Every row comes from one small tree of marks. The marks that hang from a mark follow it in brackets, in the order of their numbers. Every link used is in the known rows. Which tree was each row made from?
Known rows
J763(J137 J234): |  2.56 |  2.55 | -5.62 | -0.01 |  3.35 | -0.18 | -0.05 |  0.43 | -2.45 | -4.95 |  1.24 | -0.18 | -2.04 | -0.79 |  3.25 |  4.53 |  3.90 |  0.05 |  0.41 |
J662(J749): |  3.47 |  2.06 | -3.45 |  2.00 |  0.67 |  1.45 | -0.21 |  0.51 |  1.33 | -1.22 |  0.23 |  1.53 | -1.47 |  0.69 |  2.43 |  2.48 |  5.65 | -1.50 |  2.86 |
J140(J420 J749): |  3.44 |  2.04 | -1.54 |  1.42 |  0.74 |  2.32 | -0.41 |  0.47 |  3.29 | -1.34 | -2.86 | -0.37 | -4.06 |  2.26 |  2.37 |  3.60 |  5.41 | -1.75 |  1.58 |
J662(J749(J140(J420) J538(J137))): |  3.29 | -1.26 | -0.87 |  2.84 |  1.28 |  2.05 |  0.39 | -0.82 |  2.94 |  1.69 | -2.72 |  2.33 | -3.59 |  1.00 |  2.26 |  3.13 |  6.20 | -1.46 |  2.57 |
J538(J749): |  2.44 |  0.30 | -4.21 |  1.79 | -0.23 |  1.35 |  0.13 |  1.33 |  2.21 | -3.58 |  1.42 |  0.63 |  1.62 |  1.72 |  2.12 |  3.68 |  3.53 | -1.31 | -0.84 |
J344(J538(J749(J140))): |  1.47 | -0.90 | -3.84 |  3.01 |  0.24 |  0.44 |  1.00 |  1.67 |  3.27 | -4.58 |  2.53 |  0.76 |  1.09 |  1.38 |  2.38 |  5.61 |  4.84 | -1.74 |  1.31 |
J763(J137(J538(J749(J662))) J234): |  3.16 |  0.95 | -5.05 | -0.01 |  2.96 | -0.68 |  0.27 |  2.40 | -0.11 | -5.65 |  2.94 | -1.24 | -1.96 | -0.71 |  2.88 |  6.12 |  3.36 | -1.03 | -1.15 |
J763(J234): |  3.04 |  1.52 | -3.37 |  1.09 |  1.54 | -0.41 | -0.60 |  0.35 | -0.72 | -2.75 |  1.21 |  0.97 | -1.10 | -0.27 |  3.34 |  4.39 |  4.98 | -0.63 | -0.21 |
J662(J749(J538(J137))): |  2.99 | -1.48 | -2.46 |  2.44 |  1.18 |  2.07 | -0.02 | -0.51 |  0.87 |  1.46 | -1.00 |  1.89 | -0.76 |  0.54 |  2.35 |  1.27 |  3.41 | -1.59 |  2.81 |
J137(J538(J749(J140(J420) J662))): |  3.59 | -0.87 | -1.83 |  2.66 |  0.82 |  1.06 |  0.63 |  2.85 |  4.79 | -3.20 |  0.64 | -0.12 | -2.90 |  1.44 |  2.06 |  6.86 |  6.00 | -1.97 | -2.09 |
J140(J420(J662) J749(J538)): |  1.88 |  0.17 | -1.69 |  2.81 |  1.59 |  2.58 | -1.71 |  0.60 |  4.05 |  0.24 | -4.54 |  1.46 | -3.26 |  1.99 |  2.24 |  4.53 |  4.34 | -1.99 |  3.20 |
J749(J140): |  2.71 |  0.32 | -3.08 |  3.08 |  1.00 |  0.68 |  0.79 |  0.31 |  1.65 | -2.51 | -0.17 |  1.43 | -1.91 |  0.44 |  2.71 |  4.95 |  6.37 | -0.61 |  0.22 |
J344(J538): |  1.62 | -0.28 | -4.31 |  2.86 |  1.44 |  1.46 |  0.12 |  1.69 |  0.45 | -3.78 |  1.92 | -0.03 |  0.49 |  0.97 |  2.84 |  4.22 |  3.60 | -1.59 |  1.40 |
J420(J662(J749)): |  3.18 |  1.94 | -3.63 |  2.85 | -0.13 |  1.58 | -1.82 |  0.62 |  2.18 | -1.32 | -0.79 |  2.58 | -2.00 |  0.57 |  1.96 |  4.38 |  5.54 | -0.92 |  4.73 |
J344(J538(J137 J749(J140(J420) J662))): |  2.26 | -2.59 | -1.12 |  2.32 |  0.17 |  2.06 |  0.62 |  1.32 |  4.64 | -3.75 |  0.38 | -1.51 | -2.73 |  1.51 |  1.59 |  7.04 |  5.10 | -0.83 |  1.70 |
J749(J140 J538 J662): |  0.65 | -2.33 | -2.19 |  3.52 |  3.85 |  1.01 |  1.15 |  1.23 |  2.85 | -1.24 | -1.56 |  0.73 | -2.53 | -0.50 |  2.78 |  6.13 |  6.05 | -1.19 |  0.89 |
J234(J763(J137(J538(J749(J140(J420) J662))))): |  3.13 |  1.00 | -2.68 | -0.42 |  2.65 |  2.08 |  0.33 |  2.64 |  1.20 | -6.12 |  1.73 | -0.97 | -4.57 |  1.28 |  2.92 |  7.51 |  5.63 | -0.53 | -3.96 |
J420(J662(J749(J140))): |  3.15 |  1.58 | -2.91 |  3.52 | -0.17 |  0.83 | -1.12 |  0.19 |  3.27 | -1.18 | -1.12 |  3.23 | -3.18 |  0.21 |  2.01 |  5.59 |  7.37 | -0.75 |  5.18 |
J344(J538(J137 J749(J140 J662))): |  2.08 | -3.14 | -1.86 |  2.56 | -0.01 |  1.29 |  0.95 |  1.12 |  3.86 | -3.79 |  1.63 | -1.19 | -1.34 |  0.71 |  1.78 |  6.61 |  4.46 | -0.63 |  2.24 |
J538(J137 J749(J140 J662)): |  3.18 | -2.47 | -1.21 |  1.98 | -0.55 |  1.47 |  0.86 |  0.35 |  4.08 | -2.54 | -0.04 | -0.71 | -2.52 |  0.64 |  1.54 |  6.09 |  5.07 |  0.06 |  0.71 |
J662(J749(J538)): |  2.14 |  0.10 | -3.55 |  2.62 |  2.18 |  1.50 |  0.01 |  0.58 |  1.26 |  0.37 | -0.56 |  2.34 | -0.09 |  0.55 |  2.69 |  1.81 |  4.48 | -2.29 |  2.68 |

Which tree is each row?
|  2.21 |  0.15 | -1.68 |  1.94 |  0.97 |  1.57 |  0.62 |  1.84 |  5.44 | -3.88 | -0.86 | -0.45 | -3.16 |  1.47 |  1.77 |  7.23 |  7.15 | -0.94 | -0.15 | => J538(J749(J140(J420) J662))
|  3.72 |  1.59 | -5.50 |  0.64 |  3.22 | -0.63 |  0.05 |  1.49 | -2.52 | -4.47 |  2.50 |  0.01 | -1.99 | -0.83 |  3.44 |  4.51 |  3.15 | -0.93 | -1.38 | => J763(J137(J538) J234)
|  3.44 |  1.33 | -4.55 | -0.15 |  2.59 |  2.02 | -0.19 |  1.84 | -2.89 | -5.17 |  2.91 | -0.09 | -2.07 |  0.70 |  3.58 |  4.42 |  3.07 | -0.57 | -4.05 | => J234(J763(J137(J538)))
|  2.80 | -1.54 | -0.64 |  2.65 |  0.52 |  3.11 | -1.79 | -0.52 |  3.71 |  1.34 | -5.00 |  0.98 | -3.97 |  2.06 |  1.84 |  4.08 |  3.22 | -1.26 |  3.41 | => J140(J420(J662) J749(J538(J137)))
|  3.14 | -0.51 | -1.68 |  2.84 |  0.52 |  3.27 | -2.01 | -0.05 |  2.70 |  0.87 | -3.32 |  2.19 | -3.19 |  1.51 |  1.71 |  3.90 |  4.44 | -1.03 |  3.38 | => J140(J420(J662(J749(J538(J137)))))
|  3.12 | -2.15 | -2.00 |  1.26 | -0.47 |  2.32 |  0.11 |  0.85 |  2.93 | -2.70 |  0.33 | -1.46 | -1.24 |  0.99 |  1.46 |  4.76 |  3.05 | -0.17 |  0.23 | => J538(J137 J749(J662))
|  3.36 |  1.16 | -3.71 |  0.34 |  3.16 | -0.62 |  0.58 |  2.22 |  1.69 | -5.45 |  1.41 | -0.89 | -4.39 | -0.23 |  2.68 |  7.66 |  5.71 | -0.95 | -1.35 | => J763(J137(J538(J749(J140(J420) J662))) J234)
|  3.57 |  1.32 | -3.35 | -0.20 |  1.84 |  1.85 |  0.26 |  1.94 |  0.29 | -5.78 |  2.21 |  0.24 | -2.95 |  1.86 |  3.11 |  6.07 |  5.04 | -0.75 | -4.67 | => J234(J763(J137(J538(J749(J140(J420))))))
|  1.91 | -3.44 | -0.10 |  2.96 |  2.91 |  2.59 |  0.71 |  0.30 |  3.41 |  0.05 | -3.54 | -0.25 | -4.97 |  0.43 |  2.10 |  6.13 |  5.68 | -0.59 |  0.35 | => J749(J140(J420) J538(J137) J662)
|  2.71 | -2.24 | -1.61 |  2.21 |  0.99 |  1.92 |  0.13 | -0.81 |  1.68 |  1.33 | -2.46 |  0.38 | -1.53 |  1.03 |  2.60 |  1.80 |  2.23 | -1.59 |  2.29 | => J140(J749(J538(J137)))
|  2.35 |  0.41 | -1.96 |  3.06 |  2.32 |  1.46 |  0.46 |  0.23 |  3.29 |  0.53 | -2.31 |  2.79 | -2.85 |  1.01 |  2.61 |  3.68 |  7.34 | -2.17 |  2.40 | => J662(J749(J140(J420) J538))
|  2.08 | -2.83 | -2.52 |  1.93 |  0.00 |  2.04 |  0.24 |  1.59 |  2.82 | -3.88 |  1.95 | -1.91 | -0.23 |  1.07 |  1.72 |  5.46 |  2.63 | -0.87 |  1.85 | => J344(J538(J137 J749(J662)))
|  2.12 | -0.24 | -2.78 |  3.34 |  2.10 |  0.64 |  0.82 |  0.04 |  2.40 |  0.53 | -0.97 |  3.14 | -1.38 |  0.12 |  2.77 |  3.15 |  6.53 | -2.04 |  3.06 | => J662(J749(J140 J538))
|  3.39 | -1.85 | -0.39 |  1.74 | -0.38 |  2.29 |  0.57 |  0.54 |  5.02 | -2.52 | -1.37 | -1.00 | -4.03 |  1.44 |  1.35 |  6.63 |  5.83 | -0.06 |  0.05 | => J538(J137 J749(J140(J420) J662))
|  3.31 |  1.06 | -4.70 | -0.51 |  1.70 |  1.80 | -0.04 |  2.25 | -1.46 | -5.91 |  3.71 | -0.08 | -0.56 |  1.35 |  3.26 |  4.57 |  2.60 | -0.86 | -4.46 | => J234(J763(J137(J538(J749))))
|  0.86 | -1.62 | -1.24 |  3.17 |  4.09 |  1.91 |  0.76 |  1.46 |  3.89 | -1.16 | -3.06 |  0.35 | -4.25 |  0.48 |  2.56 |  6.72 |  6.88 | -1.28 |  0.14 | => J749(J140(J420) J538 J662)
|  3.38 | -1.43 | -2.60 |  2.92 |  0.62 |  0.35 |  1.00 |  2.66 |  4.02 | -3.25 |  1.81 |  0.16 | -1.54 |  0.66 |  2.25 |  6.41 |  5.34 | -1.84 | -1.52 | => J137(J538(J749(J140 J662)))
|  3.90 | -0.51 | -2.58 |  3.51 | -0.74 |  1.03 | -0.64 |  2.16 |  4.48 | -2.82 |  0.30 |  2.06 | -1.55 |  2.00 |  1.92 |  6.60 |  5.33 | -1.87 | -1.30 | => J137(J538(J749(J140(J420(J662)))))
|  2.90 |  1.57 | -0.79 |  1.11 |  1.81 |  2.54 | -0.36 |  1.21 |  4.49 | -1.77 | -3.32 | -1.93 | -6.06 |  1.48 |  2.23 |  5.34 |  6.28 | -1.39 |  2.41 | => J140(J420 J749(J662))
|  2.93 |  0.71 | -4.08 | -0.71 |  2.50 |  1.94 |  0.00 |  2.88 | -0.51 | -6.27 |  3.33 | -1.28 | -2.17 |  0.78 |  3.02 |  5.95 |  3.30 | -0.63 | -3.74 | => J234(J763(J137(J538(J749(J662)))))
|  3.68 |  2.31 | -1.84 |  2.47 |  0.84 |  1.39 |  0.30 |  0.19 |  3.42 | -1.05 | -1.54 |  1.93 | -4.31 |  1.16 |  2.27 |  4.28 |  8.47 | -1.46 |  2.68 | => J662(J749(J140(J420)))
|  3.54 |  1.27 | -5.70 |  0.21 |  2.16 | -0.87 |  0.20 |  1.79 | -1.04 | -5.24 |  3.32 |  0.06 | -0.42 | -0.13 |  3.01 |  4.67 |  2.62 | -1.25 | -1.80 | => J763(J137(J538(J749)) J234)
|  1.06 | -1.33 | -3.09 |  2.80 |  1.16 |  0.60 |  1.07 |  2.32 |  4.36 | -4.95 |  2.05 | -0.66 | -0.62 |  0.70 |  2.14 |  7.20 |  5.60 | -1.46 |  2.06 | => J344(J538(J749(J140 J662)))
|  1.51 | -0.33 | -0.85 |  1.78 |  3.36 |  2.61 | -0.13 |  1.31 |  4.39 | -0.21 | -4.19 | -1.07 | -4.68 |  1.43 |  2.44 |  4.71 |  5.13 | -2.16 |  2.14 | => J140(J420 J749(J538 J662))
|  3.34 | -1.17 | -3.31 |  2.24 |  0.72 |  1.08 |  0.24 |  3.11 |  2.95 | -3.37 |  2.16 | -0.54 | -0.32 |  0.99 |  2.18 |  5.22 |  3.49 | -2.12 | -1.97 | => J137(J538(J749(J662)))
|  2.24 |  0.97 | -2.65 |  3.01 |  1.47 |  2.74 | -1.93 |  0.91 |  3.02 | -0.16 | -2.97 |  2.64 | -2.60 |  1.55 |  2.05 |  4.42 |  5.38 | -1.70 |  3.22 | => J140(J420(J662(J749(J538))))
